Known rows, with every step that occurs
R-H-E: [-37.7, -18.2, -1.7, -20.0, -16.5, -10.2, 10.6, -20.3, -13.9, 7.0, 17.2, 4.3, 9.9, -5.4, 4.3, 15.5, 21.6, -15.6, 12.7, -6.9, 10.5, -1.5]
M-H-L-D-E: [24.9, 13.6, 22.8, -1.3, 32.9, -7.4, 2.0, -0.9, -7.2, 6.0, -13.4, -3.1, -19.4, -20.5, -1.3, -7.7, -17.4, -12.3, 16.8, 19.8, -1.9, 25.5]
E-D-M: [21.0, 5.1, -10.2, -20.2, -8.2, -0.5, -5.1, 10.0, 3.1, -4.2, 1.6, 3.9, -18.7, 3.6, 13.5, -11.4, -6.3, 3.8, -11.2, 2.0, 6.5, 3.9]
L-D-E-H: [-15.8, -4.8, 11.4, -12.7, -1.8, -8.6, -0.6, -9.7, 9.5, 14.9, 0.6, 10.5, 18.2, 4.4, 10.6, -9.6, -24.0, -3.0, 8.7, -1.1, -1.2, 11.6]
M-H: [8.8, 6.2, 4.9, 17.5, 28.9, 0.7, 14.5, 2.9, -7.4, 1.3, -3.0, -4.8, -18.9, -9.9, -5.5, -2.6, -0.8, -12.2, 18.4, 9.9, -4.9, 9.8]
M-D-E-H: [-17.6, -13.7, -15.0, -0.4, 10.9, -4.0, -24.6, -5.7, 12.4, 20.8, 9.6, 16.3, 2.3, 16.8, 21.2, -7.8, -0.6, 2.5, 8.6, -9.9, 3.4, 13.4]
Y-H: [15.0, -6.0, 13.1, -11.1, -14.7, -3.1, -11.0, -3.3, -12.5, -3.3, 23.2, -3.3, 3.4, 0.9, -3.7, -1.9, -0.6, 2.4, 11.6, 2.6, 12.7, 17.0]
D-L-H-E: [-9.0, 4.2, 18.7, -17.5, -9.4, -4.1, -13.5, -10.9, -7.3, -3.0, 11.9, 6.3, 12.8, -11.1, -7.9, 1.1, -5.3, -29.9, 2.5, 20.7, -0.9, 3.7]
E-H: [-8.8, -1.1, -11.9, -11.7, -6.8, -1.3, -14.8, -10.4, -1.4, 3.0, 30.7, 7.5, 10.5, 4.0, 0.5, 7.5, 6.5, -15.9, 18.4, -2.2, 1.3, 5.0]
M-H-Y-D-E: [4.7, 9.0, 17.7, 16.9, 37.0, -0.2, 13.4, 8.9, -10.8, 9.4, -30.0, -7.1, -31.1, -11.9, -15.7, -19.5, -8.0, -12.4, 7.5, 22.4, -0.9, 23.6]
H-L-D-E: [22.6, 10.7, 25.5, -26.7, 5.5, -11.4, -18.4, -5.3, 0.5, 7.1, -14.9, 2.1, -2.0, -15.3, 6.1, -7.3, -24.2, 0.7, -2.9, 14.4, 4.5, 22.6]
R-H-A: [-13.4, 4.5, 10.3, 3.1, -11.8, 4.9, 15.3, -9.5, -17.2, -5.4, -0.2, 0.2, 16.4, 4.2, 6.6, 22.9, 15.6, 9.4, 30.6, -3.8, 4.6, 4.7]
M-D-E: [-13.6, -12.9, -9.3, 5.5, 14.0, -3.7, -17.5, -0.6, 12.8, 19.5, -4.7, 12.7, -3.1, 15.2, 20.8, -11.3, -3.4, 10.3, -0.1, -8.8, 2.7, 11.1]
M-H-E-D-L: [9.9, 3.0, 7.1, -8.1, 24.8, -13.6, 0.7, -5.5, -7.5, 5.8, 10.2, 5.9, -25.9, -15.4, -4.7, -9.9, 2.9, -27.2, 12.4, 14.5, 1.8, 5.2]
Y-D: [-8.1, -13.6, 27.0, -20.3, 58.4, -3.4, 16.2, 3.4, 6.5, 10.6, -20.9, -2.3, -9.8, 0.7, 2.6, -14.2, -4.4, -8.2, -0.1, 5.2, 7.3, 0.8]
D-M-H-R: [-3.0, 0.6, -28.7, 6.3, -19.1, 11.4, 24.8, -3.2, -14.4, -7.5, -20.6, 4.1, -21.7, -14.6, 12.4, 1.6, 0.0, -20.4, 7.2, 12.3, -6.6, 10.7]
D-E-H: [-2.9, 0.2, -9.6, 10.0, -23.1, -6.3, -7.0, -2.9, 1.2, 11.5, 8.2, 15.5, 8.9, 10.7, 10.1, -4.4, -0.7, -8.6, 7.2, -4.4, 7.3, 10.9]
E-D-L-H: [28.7, 16.3, 17.2, -24.0, 7.6, -9.2, -29.4, 6.1, 4.5, -4.2, 7.7, -1.6, -4.3, 5.6, 1.3, -8.8, -8.8, -6.5, -4.7, 15.9, 5.8, 5.6]
E-H-Y: [-9.6, 8.0, -10.9, -8.1, -21.1, 1.7, -24.4, -8.0, -8.7, 2.4, 18.6, 2.7, 1.8, -0.9, -14.1, 0.6, 2.8, -12.1, 9.0, 8.9, -0.2, 16.2]
L-H-Y-D: [-6.5, 6.4, 6.9, -8.5, 23.7, 2.1, -9.0, 6.4, -16.3, -3.9, -16.1, -18.1, -3.9, -11.6, -19.4, 1.0, -3.8, 1.3, -4.8, 20.7, 4.9, 13.3]
M-D-L-H-Y: [-15.8, -0.7, 8.7, -10.9, 15.9, 2.8, -33.2, -4.6, 5.3, 8.4, 2.0, 3.4, 2.4, 4.1, 1.6, -8.0, -8.9, -4.8, 1.6, 14.0, -5.4, 17.2]
L-H-A: [8.8, 16.0, -2.5, 7.5, 9.4, 5.9, -2.7, 1.9, -20.6, -16.8, 0.1, -8.4, 11.6, -7.1, -5.0, 22.1, 4.4, 15.2, 20.1, 8.5, 1.8, 1.1]
H-Y: [-1.6, 13.2, 0.4, 4.2, -20.6, 4.1, -13.9, 3.6, -10.5, -0.4, -17.2, -6.8, -11.9, -7.0, -21.3, -9.9, -5.3, 5.0, -13.4, 16.0, -2.7, 15.9]
H-Y-D-M: [-12.5, 1.3, 11.7, -10.7, 6.7, 8.6, 7.8, 7.3, -8.8, 4.1, -35.1, -4.3, -21.3, -10.4, -14.1, -21.2, -11.7, -4.7, -16.2, 20.6, 1.0, 19.3]

Rows
[12.3, 6.4, -3.2, -1.0, -21.2, -8.8, -18.6, -3.7, -2.1, 10.4, 5.4, 14.2, 3.8, 2.5, 9.4, -3.2, -3.0, -9.8, 6.4, 2.5, 10.3, 18.8]
D-E-H-L
[-6.4, 7.6, 33.2, -12.7, 13.9, 2.6, -7.0, 3.5, -3.7, 7.1, -32.6, -3.9, -14.4, -6.2, -21.0, -24.2, -14.4, -11.6, -12.9, 28.1, -0.4, 19.7]
H-Y-D-L
[12.3, -13.5, 0.2, -35.0, -23.3, -13.3, -14.2, -9.4, -16.0, -0.9, 34.4, 6.7, -8.4, -7.0, 1.4, -7.1, 4.2, -6.6, 3.5, 2.4, 20.5, 12.2]
Y-H-E-D-M
[-11.5, -4.3, 17.0, -6.9, 1.7, -8.1, 7.0, -4.6, 10.2, 13.4, -14.7, 6.9, 13.1, 2.4, 10.1, -13.1, -27.5, 4.5, -0.1, -0.1, -1.9, 9.4]
L-D-E
[16.4, -5.1, -10.2, -16.2, -32.6, -7.8, -19.9, -14.3, -17.4, -6.7, 3.7, -5.0, -1.4, 1.0, 4.5, 7.8, 10.0, -3.1, 11.9, 7.7, 13.1, 13.8]
Y-H-R
[-2.6, 0.2, -26.2, 6.3, -36.3, -9.2, -13.4, -10.5, -2.5, 9.3, -5.8, 14.5, 5.9, 10.6, 16.0, 2.8, 7.0, -13.0, 7.6, -1.3, 7.5, 8.5]
D-E-H-R
[27.5, 21.0, 17.2, -22.3, 0.4, -7.5, -34.6, 7.4, 1.0, -4.3, 1.6, -3.9, -8.5, 3.2, -6.1, -11.8, -10.7, -4.7, -9.0, 21.0, 5.1, 10.9]
E-D-L-H-Y
[5.8, 6.2, 6.6, -36.9, 4.4, -7.6, -29.3, -15.6, -1.5, 4.6, 24.4, 5.3, 8.8, -9.4, 1.6, 5.4, -8.5, -16.5, 18.1, 9.2, 2.5, 18.3]
E-H-L-D
[15.6, -12.2, 5.5, -34.1, -14.1, -18.2, -21.8, -10.2, -14.4, 1.1, 36.9, 4.0, -7.1, -4.5, -1.8, -6.0, 7.0, -4.1, 5.2, 1.9, 21.7, 10.1]
Y-H-E-D
[-22.4, -10.0, 5.9, -19.3, 7.2, 0.6, 25.6, -10.0, -1.4, 5.2, -4.2, 7.3, -3.0, -18.0, 7.3, -10.0, -25.2, -14.2, 7.5, 7.8, -8.9, 9.9]
L-D-M-H-E
[9.1, 0.3, -2.9, -5.8, 29.2, -14.4, 3.7, -3.9, -9.2, 5.8, 10.3, 2.6, -29.2, -15.5, -3.4, -6.6, 7.2, -19.2, 12.3, 8.6, 4.0, 2.7]
M-H-E-D
[-20.2, -7.7, 7.4, -21.2, -3.5, 5.3, 19.4, -6.2, 4.7, 2.5, -8.4, 5.4, 8.0, -8.5, 10.5, -8.8, -28.7, -2.3, -0.5, 3.8, -8.8, 8.3]
L-D-M
[0.4, -9.1, 24.9, -21.1, 44.1, -9.8, 3.6, 1.1, 5.0, 18.0, -17.5, 7.7, -7.2, 2.5, 9.4, -16.5, -6.5, -14.8, 4.0, 7.0, 14.7, 13.9]
Y-D-E-H-L
[4.3, 11.8, 27.8, 8.3, 38.7, 2.3, 9.7, 5.7, -9.8, 6.2, -25.9, -7.6, -29.5, -14.4, -20.2, -19.7, -10.7, -20.7, 9.3, 29.3, -5.2, 23.3]
M-H-Y-D-L
[0.0, 4.7, -30.3, -6.6, -9.0, -4.0, -16.6, -9.1, -16.8, -11.7, -14.0, -13.9, 4.1, -6.9, 2.3, 24.5, 12.6, -4.6, 5.1, 12.0, 3.1, -1.3]
L-H-R
[25.2, 12.6, -7.9, -10.2, -0.5, 0.9, -3.1, 12.5, -4.2, -3.6, -6.5, -0.8, -31.7, -3.8, 3.6, -16.0, -8.1, -0.5, -7.0, 12.3, 3.2, 14.0]
E-D-M-H-Y
[-29.4, -4.9, 19.7, -13.0, 3.4, 0.5, 8.6, -5.2, -12.6, 7.5, -16.2, -9.8, 0.4, -0.6, -8.2, 1.4, 7.5, -4.7, 5.8, 8.5, 7.4, 16.5]
R-H-Y-D
[29.0, 14.3, 20.3, -23.1, 3.0, -9.6, -26.3, 5.1, 10.4, 0.2, 4.4, 4.6, -9.1, 9.2, 4.0, -16.1, -9.7, -7.4, -6.8, 12.2, 4.4, 4.5]
E-D-L
[-17.0, -18.3, 14.8, -19.9, 50.7, 1.8, 37.9, 1.2, -3.6, 9.2, -20.7, 5.5, -24.6, -14.3, 6.6, -17.6, -5.4, -24.9, 3.7, 10.9, 4.6, 6.6]
Y-D-M-H-E
[-22.0, -10.4, 5.0, -19.3, 21.2, -3.1, -29.4, -11.5, 6.4, 10.7, 13.2, 9.7, 4.6, 1.5, 8.1, -4.3, -3.4, -12.1, 5.0, 7.9, -2.1, 8.4]
M-D-L-H-E
[-4.1, -10.8, -18.4, -33.6, -13.5, -14.5, -4.7, -8.5, -5.3, 3.4, 15.4, 14.6, -17.7, -11.9, 8.3, -7.6, 7.6, -13.4, -11.9, -0.9, 10.8, -7.1]
H-E-D-M
[1.0, -4.4, 3.1, -35.5, -6.7, -20.4, -19.3, -11.7, -0.2, 6.3, 18.2, 15.2, -11.1, -7.7, 1.5, -10.5, 4.9, -21.4, -8.6, 6.5, 9.7, -6.4]
H-E-D-L
[25.5, 8.3, -7.8, -11.9, 7.1, -0.4, 2.1, 11.3, -0.5, -3.5, 0.0, 1.5, -27.9, -1.5, 11.0, -12.9, -6.6, -2.4, -2.4, 6.7, 3.9, 8.6]
E-D-M-H
[-12.5, -7.8, -13.1, 4.2, 10.8, -1.7, -22.6, -5.8, 8.0, 17.0, 6.3, 18.3, 3.5, 16.9, 21.5, -4.3, 1.3, 9.0, 16.2, -9.2, 3.0, 13.3]
M-D-E-H-A
[-15.5, -4.4, -0.2, -14.8, -10.8, -11.2, -5.7, -14.9, 7.3, 13.3, -9.3, 9.8, 15.7, 4.3, 14.4, -5.0, -19.4, -6.2, 8.8, 1.4, -1.3, 10.4]
L-D-E-H-R
[-8.1, -0.5, 24.3, -25.0, -6.5, -8.7, -1.7, -13.2, -8.2, 7.5, -3.1, -2.5, 12.1, -6.2, 9.9, 10.4, -3.7, -4.2, 13.0, 4.9, 9.0, 21.4]
R-H-L-D-E
